Each row was made from one walk, in order. Every step used is in the known rows, and no mark comes twice. Write each row's walk.
(in the rows, 128 means zero)
Known rows:
vuze dadomu puze nasuz tinuza nitus: [168  67 158 102  79  92  73 122 112 129 101  44 189  81 128 126 123 218
 210 109 121 147 131 140 112 113 125 129 136 134  69 162 131  96 109 134
 133 140 120  56 108 128 120]
nitus tinuza nasuz: [121 127 158 138  95  90 115 108 167 115 144 109 102 139 137 110 153 146
  99 102 125  51 138 134 123 132 171  96 154 205 138 158 132 154 102 152
 113 152 130 107 132  87  84]
tinuza nasuz puze dadomu vuze kopi: [144 109 148 109  89 112 134  61  94 126 143  91 128  70 123 110 126 136
 137 120 118 145 153  68 151 134 146  84 107 142  77 162 116 151 141 108
 119 125 121 104  86 149 134]
puze nasuz lolelop: [123 129 166 134 140 109 157  87 151 127  72  80 131 148 155 108 143 151
 114 105 134  85 141 149 104 109 161 138 137 144 122 144 146 127 119 172
 106 166 147 128 110  71 117]
vuze dadomu puze: [141  97 147 120 113  99 136 119 124 136 141  98 102 110 113 119 105 150
 118 119 103 153 137 176 184 106 126 112 130 135  62 122 102 130 115  86
 112 103 137  87 157 148 117]
dadomu pupav: [ 94 163 163 142 135 105 136 105 129 124 113 146  96 145 143 116 120 123
  69 122 139  95 135 101 177 128 161 116 138 137 163 150 136 122 112 102
 117 115 164 120 145  88  99]
goros lolelop nasuz tinuza: [ 74 216 168 143 149 111  69 126 159 129  71 120 114 116 142  99 143 135
 135 119 141  12 127 152  92 127 179 137 150 183 162 152 158 112 104 185
 107 173 124  66 121 105 146]
lolelop dadomu: [113 162 116 155 111  98 109 104 119 117 167 145 107 108 115 133 141 117
  73 124  95 115 126 115 129 122 138 126 131 141 127 144 152 123 134 129
 132 126 143 137 144  89 110]
dadomu puze: [117 109 153 123 124 104 144  97 122 129 120 130 114 133 113 115 101 142
 118  84 111 137 152 132 179 119 154 108 142 140  59 137 112 137 158 111
 112 132 153 104 163 145 102]
lolelop nasuz puze dadomu: [136 125 158 115 150 107 101  58 105 131 132 124 118 113 127 111 138 117
 114  87 102  77 138 112 150 146 151 149 132 149 107 155 164 133 138 145
 120 139 157  72  85  98  90]
tinuza nasuz puze: [117 119 160 118  90 103 123  65 159 124 128  84 115 132 137 104 127 148
 121  81 122  96 143 121 169 156 159 101 136 160  95 156 149 146 142 162
 116 120 134 113  99 102  85]
tinuza nasuz: [104 148 155 136  84 100 151 108 154 124 117  91 115 112 141 116 136 162
  98 116 107  59 145 113 148 128 161  97 141 156 114 144 134 133 123 176
 113 120 139 125 133  94 109]
muraf kopi lolelop: [126 119 157 155 236 120 171  98 149 124  81 134  21 149 151  88  92 158
 106 116 109  93 138 145 133 116 176 111 130 126 107 111 160 133 160 134
 104 130 185  88 129 111 132]
puze nasuz tinuza: [122 138 150 136 106  95  66 104 124 122  90 100 169 109 138 119 138 158
 103 109 128  91 136 132  66 129 167 122 147 156 144 157 138 102 121 149
 111 179 143 106 101  84 114]
nasuz lolelop kopi: [ 86 111 159 150 208 116 184 104 139 139  91 135  81 156 152 102 129 117
 105  80 114 147 138 159 128 109 146 144 137 139 117 108 146 158 160 141
 101 144 145 141  89 105  87]
dadomu vuze kopi: [100 167 124 138 143 112 174  93 102 128 131 142 106  93 120 123 111 127
  89 143  97 121 147  95  98 122 130  91 109 127  92 138  79 146 139  98
 102 125 122 136 146 143 137]
lolelop dadomu puze: [132 127 125 127  96 100 108 103 116 120 157 137 117 116 102 131 118 129
 111 100 104 135 146 128 190 104 132 124 134 137  74 142 138 130 164 115
 137 123 139 107 159 138 116]
goros lolelop dadomu vuze kopi: [ 89 212 119 154 116 120 130 105 128 124 145 131  97  79 115 121 128 112
 123 161 110 112 133 103 110 108 142 106 110 138 111 138 120 131 113  95
 126 133 100 111 165 148 172]
kopi vuze dadomu pupav: [132 196 150 163  98  92 109 128 102 127 139 144  96  98 157 134 137 106
  74 169 133  84 132 128 145 139 128 121 108 142 162 126 104 127  74  70
 118 104 119 114 141 124 130]
muraf kopi lolelop goros: [ 88 141 130 136 242 118 140  82 166 130 106 162   4 156 151 105 102 166
 110 137  95  39 161 160 125 120 178 115 121 136  91 115 143 123 161 121
 133 122 179 154 114  75 125]
kopi lolelop goros: [ 87 164 123 145 195 113 111  84 155 125 115 127  64 169 143 118 115 142
 114 137 101  62 153 161 111 152 177 127 126 159  91 114 119 118 147 125
 131 129 166 182 125  81 101]
kopi vuze dadomu puze nasuz tinuza: [181 125 151 128  54  87  33 132  91 129 109  91 175  61 137 134 136 150
 146 121 139 117 148 165  94 121 136 126 113 157  91 136  87 104 110  98
 114 170  91  70 113 161 154]
puze dadomu vuze kopi: [126 136 133 138 143 109 159  84  67 127 151 146 101  72 111 127 126 114
  96 142  96 145 149  66  91 116 140  97 105 119  90 139  87 138 124  78
 109 137 143 121 134 146 133]
nasuz puze dadomu pupav: [133 112 172 126 131 106  92  68  92 122 138 148 100 136 133 108 126 110
 111 105 139 151 138  75 206 148 165 125 143 140 142 159 162 133 120  59
 130 122 174 106 103  98  89]
goros lolelop: [ 69 172 162 159 132 118 133 106 148 125 111 125  96 138 133 103 131 130
 120 124 125 111 129 134 120 130 186 111 146 167 121 119 138 127  99 136
 103 142 149 102 164 113 122]
kopi lolelop: [117 152 154 157 182 115 148  87 145 119  92 100  87 159 142 100 107 141
 111 118 105 107 134 135 125 144 177 122 122 147 108 111 134 130 133 141
 102 139 168 123 141 116 106]
kopi lolelop nasuz puze: [126 160 159 123 209 122 123  62 163 130  68  81  99 171 148  83 101 130
 138  81 118  46 138 161 148 170 164 152 125 154 102 139 165 135 148 181
 108 144 145  67  94 112 105]
dadomu puze nasuz lolelop kopi: [129  58 173 114 176 116 181 101 145 146  51  83 132 146 143  96 113 149
 138  57 129 161 162 176 180  90 152 162 149 123  70 109 136 148 179 148
 108 160 140  77  93 125 104]
vuze kopi: [ 95 122 150 140 166 106 177 108 129 127 127 159 100 118 125 114 113 139
  68 112  89 145 153 122 115 112 139  94 135 126  99 144 100 139 150 120
 107 126 140 103 161  97 129]
nitus tinuza: [112 136 143 148 148  93 100 105 139 118 162 154  99 159 125 113 142 114
  89  89 110  88 134 136  98 136 169 110 153 194 129 145 126 144 106 120
 110 163 138 118 137  95  78]
muraf kopi vuze dadomu pupav: [140 160 160 156 144  99 132 126 109 132 131 180  30  86 165 124 124 130
  68 177 130  66 141 130 167 107 133 110 108 111 157 130 125 134  96  64
 120  95 131  83 123 119 168]
pupav dadomu puze nasuz: [123  85 149 113  59  99 119  92 129 122 102  75 193  90 126 128 116 154
 143 101 115 132 136 151 182  93 173 132 143 128  72 150 133 126 149 156
 120 110 151  52 151 132  85]
lolelop goros: [ 64 166 114 135 139  99 111  81 135 132 157 165  83 136 130 140 135 141
  80 126  90  65 157 143  95 142 156 114 139 157  96 137 112 118 135 117
 140 122 161 203 129  64  90]
tinuza nasuz lolelop: [115 134 176 137 124 106 174 101 172 122  86  79 101 147 159 105 148 156
 123 115 134  66 138 142 146 116 160 105 134 166 129 147 145 144 125 197
 110 136 135 150 112  88 123]
pupav dadomu vuze: [ 86 192 114 144  67 103 115  75 108 118 142 115 153  84 126 141 124 105
 120 153 105 110 123 114 101 119 158 118  96 144 107 138 115 150 116 119
 112  99 142 155 130 158  69]
muraf kopi vuze dadomu: [146 146 140 162 134  96 141 122 100 132 154 165  36  72 151 131 130 136
  78 162  91  88 138 150 106 112 131 106  97 122 109 113 117 136 114 106
 109 114 127  93 130 127 154]
goros lolelop nasuz: [ 65 217 166 142 157 118 145 108 169 134  87 107  95 125 141 102 135 133
 115 121 121  11 133 144 133 122 175 141 145 161 139 140 155 122  97 183
 106 145 136  64 155 101 131]
nitus tinuza nasuz lolelop dadomu: [144 145 148 140 101  96 102 113 176 108 151 107  83 152 145 113 181 133
 125 107 142  45 127 152 138 108 148 121 144 205 159 170 169 153 110 160
 132 165 106 140 107  78 114]
goros lolelop dadomu puze nasuz tinuza: [127 143 156 127  63 107  27 127 140 122  97  87 172  92 117 107 139 156
 170 107 158 113 136 149 149  95 175 137 149 171 115 152 161  92 122 132
 137 182 113  46 133 134 163]
goros lolelop dadomu vuze kopi muraf: [104 130 116 162 132 117 141 105 150 129 154 143 113  76 103 115 166 115
 109 195 104 124 143  94  86  96 127 103 115 173 119 125 114 124 113 103
 118 119  86  88 176 134 189]
lolelop kopi: [ 84 120 142 152 173 107 160 104 123 139 124 151  94 124 132 117 121 119
  63  86  96 155 139 133 126 128 150 134 145 133 111 100 131 145 158 133
 103 123 153 119 110 105  79]

Which walk is each row?
[139  97 157 129 126 106  93  61  83 124 162 134 111 128 121 115 132 114
 123  84 113 170 135  96 151 150 166 119 132 152  93 137 155 135 139 101
 118 140 170 120  99 107  82]	nasuz puze dadomu
[156  88 185 118  97 100  61  90 131 113 154 112 104 148 145  95 156 125
 120  96 169  92 133  86 212 142 184 111 161 197 176 184 163 146  92  86
 139 142 147  83  87  89  68]	nitus tinuza nasuz puze dadomu pupav
[116  80 119 146 163 107 178  95 130 134 140 151 127  88 110 118 144 123
  75 159  90 135 158  92  78 111 118  91 117 158  98 132  72 143 138  99
  98 119 108 116 155 130 155]	dadomu vuze kopi muraf
[108 163 126 146 148 116 159  86 130 114 101  98 122  97 134 111  97 122
 130 166 102 138 125 128 101 113 164 110  93 125  98 128 101 147 150 125
 103 101 134  99 141 165 121]	pupav dadomu vuze kopi lolelop
[148  83 160 106  92  94  81 101 118 121  75  80 194 101 128 123 122 207
 205  79 132 128 143  95  98 125 147 128 147 145  64 173 136 102 145 160
 134 168 138  72 116 128 103]	dadomu puze nasuz tinuza nitus
[138 185 137 167  93  91 110 115 100 127 164 136  98  84 142 143 146 115
  87 150  94 115 136 153  88 142 125 114  99 147 110 107  88 131  87 115
 111 124 112 125 143 133 130]	kopi vuze dadomu
[ 87 189 105 132 198 123 148  72 135 130 110 130  63 133 134 120 100 134
 120 162 100  79 166 137  84 141 149 107  97 139  72 124  76 127 148  84
 131 125 132 184 124 122 145]	dadomu vuze kopi lolelop goros
[167 105 146 136 132  99 133 114  98 135 137 162  53  77 132 123 108 144
 122 134 106 137 154 162 176 101 127 101 106 121  53 109 104 142 145  87
 116 113 123  57 145 172 157]	muraf kopi vuze dadomu puze
[ 88 195 170 171 128 115 128 156 117 143 108 141  79  92 167 115 143  94
  94 165 142 114 127 145 172 123 152 145 118 142 170  85 120 130  74  72
 113 107 105  64 125 142 148]	goros lolelop kopi vuze dadomu pupav
[153  28 131 129 154 110 129  50  90 132 159 150 136  83  98 110 155 108
 116 141  94 206 153  71 112 129 129  96 118 162  83 139  99 139 144  63
 111 124 121  98 109 140 132]	nasuz puze dadomu vuze kopi muraf
[132 108 162 116  95  99  84  73 170 118 155  99 110 159 135  96 144 137
 128  66 135  73 139 139 159 158 177  97 153 212 112 174 145 159 119 151
 117 148 122 103  98  93  72]	nitus tinuza nasuz puze
[ 79 202 169 135 149 108  86 122 156 125  69 106 137 113 146 108 147 180
 202 114 130  17 117 105  63 136 162 145 144 177 134 165 178 102  94 206
 123 163 127  60 120 101 126]	goros lolelop nasuz tinuza nitus
[130 161 161 136 250 112 111 112 162 128  39 130  35 136 164  84 108 168
 122 113 132   5 139 160 105 121 170 138 127 146 149 150 173 118 154 179
 102 165 156  43  87  99 150]	muraf kopi lolelop nasuz tinuza
[141 188 118 135  97 110 116  80 119 122 111  70 145 104 138 135 150 126
 125 134 132  66 129 129 103 111 137 147 100 140 125 154 143 124 110 130
 127 167 115 164  90 119 137]	puze nasuz lolelop dadomu vuze
[138 218 103 160 131 114 103  82 119 117 129  89  94 115 128 127 118 112
 117 154 113  88 119 112 109 145 147 134  95 139 105 120 137 123 122 106
 125 137 132 156 118 158 126]	kopi lolelop dadomu vuze
[105  75 111 145 111 101 166  86 130 123 146 146 161  66 112 128 148 108
  90 179  85 160 138 103  87  92 128  97 112 154 103 143  88 147 141 116
 101  82 115  98 161 134 124]	pupav dadomu vuze kopi muraf
[107 150 177 126 154 122  92  70 130 134 110 109 105 117 131  93 146 119
 163  97 131  68 127 127 162 134 183 148 145 172 114 141 184 125 105 147
 117 150 147  37 109 113 124]	goros lolelop nasuz puze dadomu
[ 71  56 153 168 187 118 157 113 173 146 110 143 108 125 129  92 162 118
  89 126 101 162 141 136 111 109 167 135 162 179 125  76 140 134 130 137
  95 126 133  70 143 104 118]	goros lolelop kopi muraf
[180  89 149 124 168 120 133  95 148 124  79  88  77 113 132 100  93 177
 134 109 117  92 155 151 203  89 165 141 133 101  76 129 171 113 176 132
 137 142 162  21 129 127 163]	muraf kopi lolelop dadomu puze nasuz
[170 124 146 131  55  95 107 122 100 136 125  78 159  65 136 138 131 150
 128 124 113 108 148 159 143 119 134 129 112 133  60 110  84 118 110 111
 116 137 104  58 144 157 144]	kopi vuze dadomu puze nasuz
[112  54 163 115 134 112 162  92 148 136  61  83 171 114 149 108 121 134
 158  80 123 179 139 192 185  66 163 167 143 125  76 123 151 150 184 166
 114 121 146  52  98 133  83]	pupav dadomu puze nasuz lolelop kopi
[135 145 161 136 120 107 124  99 150 119  89  96 115 136 159 118 152 137
  99 134 166  71 135 125 177  99 143 159 138 130 189 172 174 113 110 116
 140 144 143 108 107  59 130]	puze nasuz lolelop dadomu pupav
[125 122 175 138 123 101 134 115 185 114 116  99  94 174 159  96 165 145
 130 101 149  42 137 161 125 116 170 104 152 217 146 164 141 161 109 169
 109 173 124 126 112  82  94]	nitus tinuza nasuz lolelop
[ 98 183 152 181 128 113 124 141 121 146 132 128  83  82 152 119 145 104
 110 144 105 134 129 164 114 131 146 138 110 150 116  71 113 139  92 110
 105 126 100  84 127 146 142]	goros lolelop kopi vuze dadomu
[ 94  34 139 158 187 106 166 101 143 144 129 159 110 114 124 111 158 114
  50 112  83 158 147 125 106 111 137 134 152 166 124  90 129 138 162 131
  96 115 141 100 122  95  88]	lolelop kopi muraf
[ 54 151 161 158 172 119 156 114 151 141 103 134  85 131 138 100 128 117
 103  95 112 139 134 140 141 123 181 138 152 145 115  92 148 144 127 146
 100 138 146  90 129 120 103]	goros lolelop kopi
[ 83 134 131 136 224 118 153  84 158 127 113 150  57 153 140 108 103 155
  98 134  85  87 170 154 105 135 154 108 125 139  84 120  99 122 166 117
 134 119 152 150 142  72 141]	vuze kopi lolelop goros
[144 107 139 147 126 104 134 120  92 146 139 139  92  78 130 131 121 107
 115 103  97 177 148 164 156 118 120 140 112 127  54  75  88 149 147  89
 112 115 104  74 118 182 125]	lolelop kopi vuze dadomu puze
[110  26 144 150 178 102 184 105 156 130 132 166 102 112 115 108 152 141
  56 138  76 151 161 110  95  98 128  92 139 154 115 130  96 133 155 124
 100 115 128  80 176  79 148]	vuze kopi muraf
[148  96 155 110  95  95  65 109 124 125  80  97 182 110 123 112 117 170
 139  79 140 126 150 142 135 115 170 123 149 159  92 158 119 107 148 136
 116 176 136  76 115 132 118]	dadomu puze nasuz tinuza
[109 110 145 123  77  99 126  85 124 118 131 132 155 107 112 126 107 132
 146 104 103 159 133 143 185 101 163 117 134 136  67 138 126 142 162 134
 118  92 159  85 165 151  79]	pupav dadomu puze
[143  77 173 111 136 112 160  91 149 130  62  74 149 150 137 103 119 166
 154  88 144 119 151 166 173  99 161 135 144 141  73 142 130 135 150 146
 109 167 144  90 124 119 121]	dadomu puze nasuz lolelop
[127 127 153 126 106  95  87 104 112 118  84  89 182 100 141 128 143 199
 165  93 118 101 131  80  43 142 151 129 144 144 117 171 150  99 116 183
 131 166 145 106  99  81  94]	puze nasuz tinuza nitus
[118 168 149 164 131 101 130 132  97 143 129 157  75  88 163 128 138  93
  56 150 121 130 134 132 157 131 123 145 109 121 160  95 107 141 104  59
 117  99 113  97 103 129 117]	lolelop kopi vuze dadomu pupav
[ 86 199 139 164 107 112 106 111 141 120 145 133  95 116 123 120 144 120
 117 136 115 103 123 126 132 116 166 126 138 160 138 131 165 116 104 129
 133 137 136 110 162 103 136]	goros lolelop dadomu
[133 162 149 154 210 118 136 103 152 117  94 157   8 143 156 100 102 143
  86 154 135  64 133 122 207 108 158 131 124 113 177 139 188 118 146  90
 139 108 175  73 126  95 151]	muraf kopi lolelop dadomu pupav
[120 199 112 148 115 109 125  84 116 121 138 119 102 119 130 134 143  99
 130 140 123  89 125 123 107 114 131 132 100 152 123 138 138 144 123 115
 126 147 122 197 103 140 125]	nasuz lolelop dadomu vuze
[145 105 184 116  84 105 106  75 119 118 123  96 109 124 145 101 142 135
 125 106 156 105 142  72 238 144 170 113 144 148 154 175 170 134 117 100
 137 110 159  90  88  95  89]	tinuza nasuz puze dadomu pupav
[ 86 161 119 136 102 104 156  89 109 119 136 141 139  65 122 135 112 111
 106 153  94 150 132 110 108 104 144  98  95 123  97 151  93 152 146 119
 108  91 125 113 144 152 113]	pupav dadomu vuze kopi
[170 113 140 127 116 115 103  96 140 121  88  51 132 120 126 110 107 163
 144 104 127 116 148 145 170 113 157 152 125 128  80 132 149 111 157 132
 137 153 143  54 140 132 140]	kopi lolelop dadomu puze nasuz
[121 182 138 113 217 129 161  60 146 132  69  82  99 137 139  86  88 123
 150 109 114  58 147 129 114 153 141 134  94 135  75 142 113 147 160 142
 104 135 111  68  93 154 148]	dadomu vuze kopi lolelop nasuz puze
[154  77 165 121  90  97  67  74 125 114 176 108 108 132 128 101 162 128
 138  82 135 108 134 107 153 150 181 101 151 205 119 167 154 154 108 123
 125 160 140  93  86  96  68]	nitus tinuza nasuz puze dadomu
[147 130 144 114  62 105  94  51  92 124 148  73 134  84 125 121 140 122
 153 114 128 104 137  68 159 158 161  99 114 160  88 153 137 145 121 107
 122 130 138 142  71 155  97]	tinuza nasuz puze dadomu vuze
[112 123 159 151 209 117 185  94 151 122  86 125  71 147 140  90  98 145
  95 116  92 129 150 139 114 125 155 102 125 127 103 121 112 133 164 131
 102 132 150  81 158 111 144]	vuze kopi lolelop
[117 165 145 166 156 103 146  92  97 124 129 199  52  97 151 128 129 127
  78 127 104  84 151 107  97 124 155 102 115 134 105 121 122 145 151 131
 111 141 148 109 134 125 132]	muraf kopi vuze
[116 147 132 169 121  99 136 125  92 144 150 145  89  77 144 135 142  99
  71 123  87 147 133 150  99 134 121 139 105 133 114  76 100 145 120  98
 107 114 109 105 106 138 113]	lolelop kopi vuze dadomu
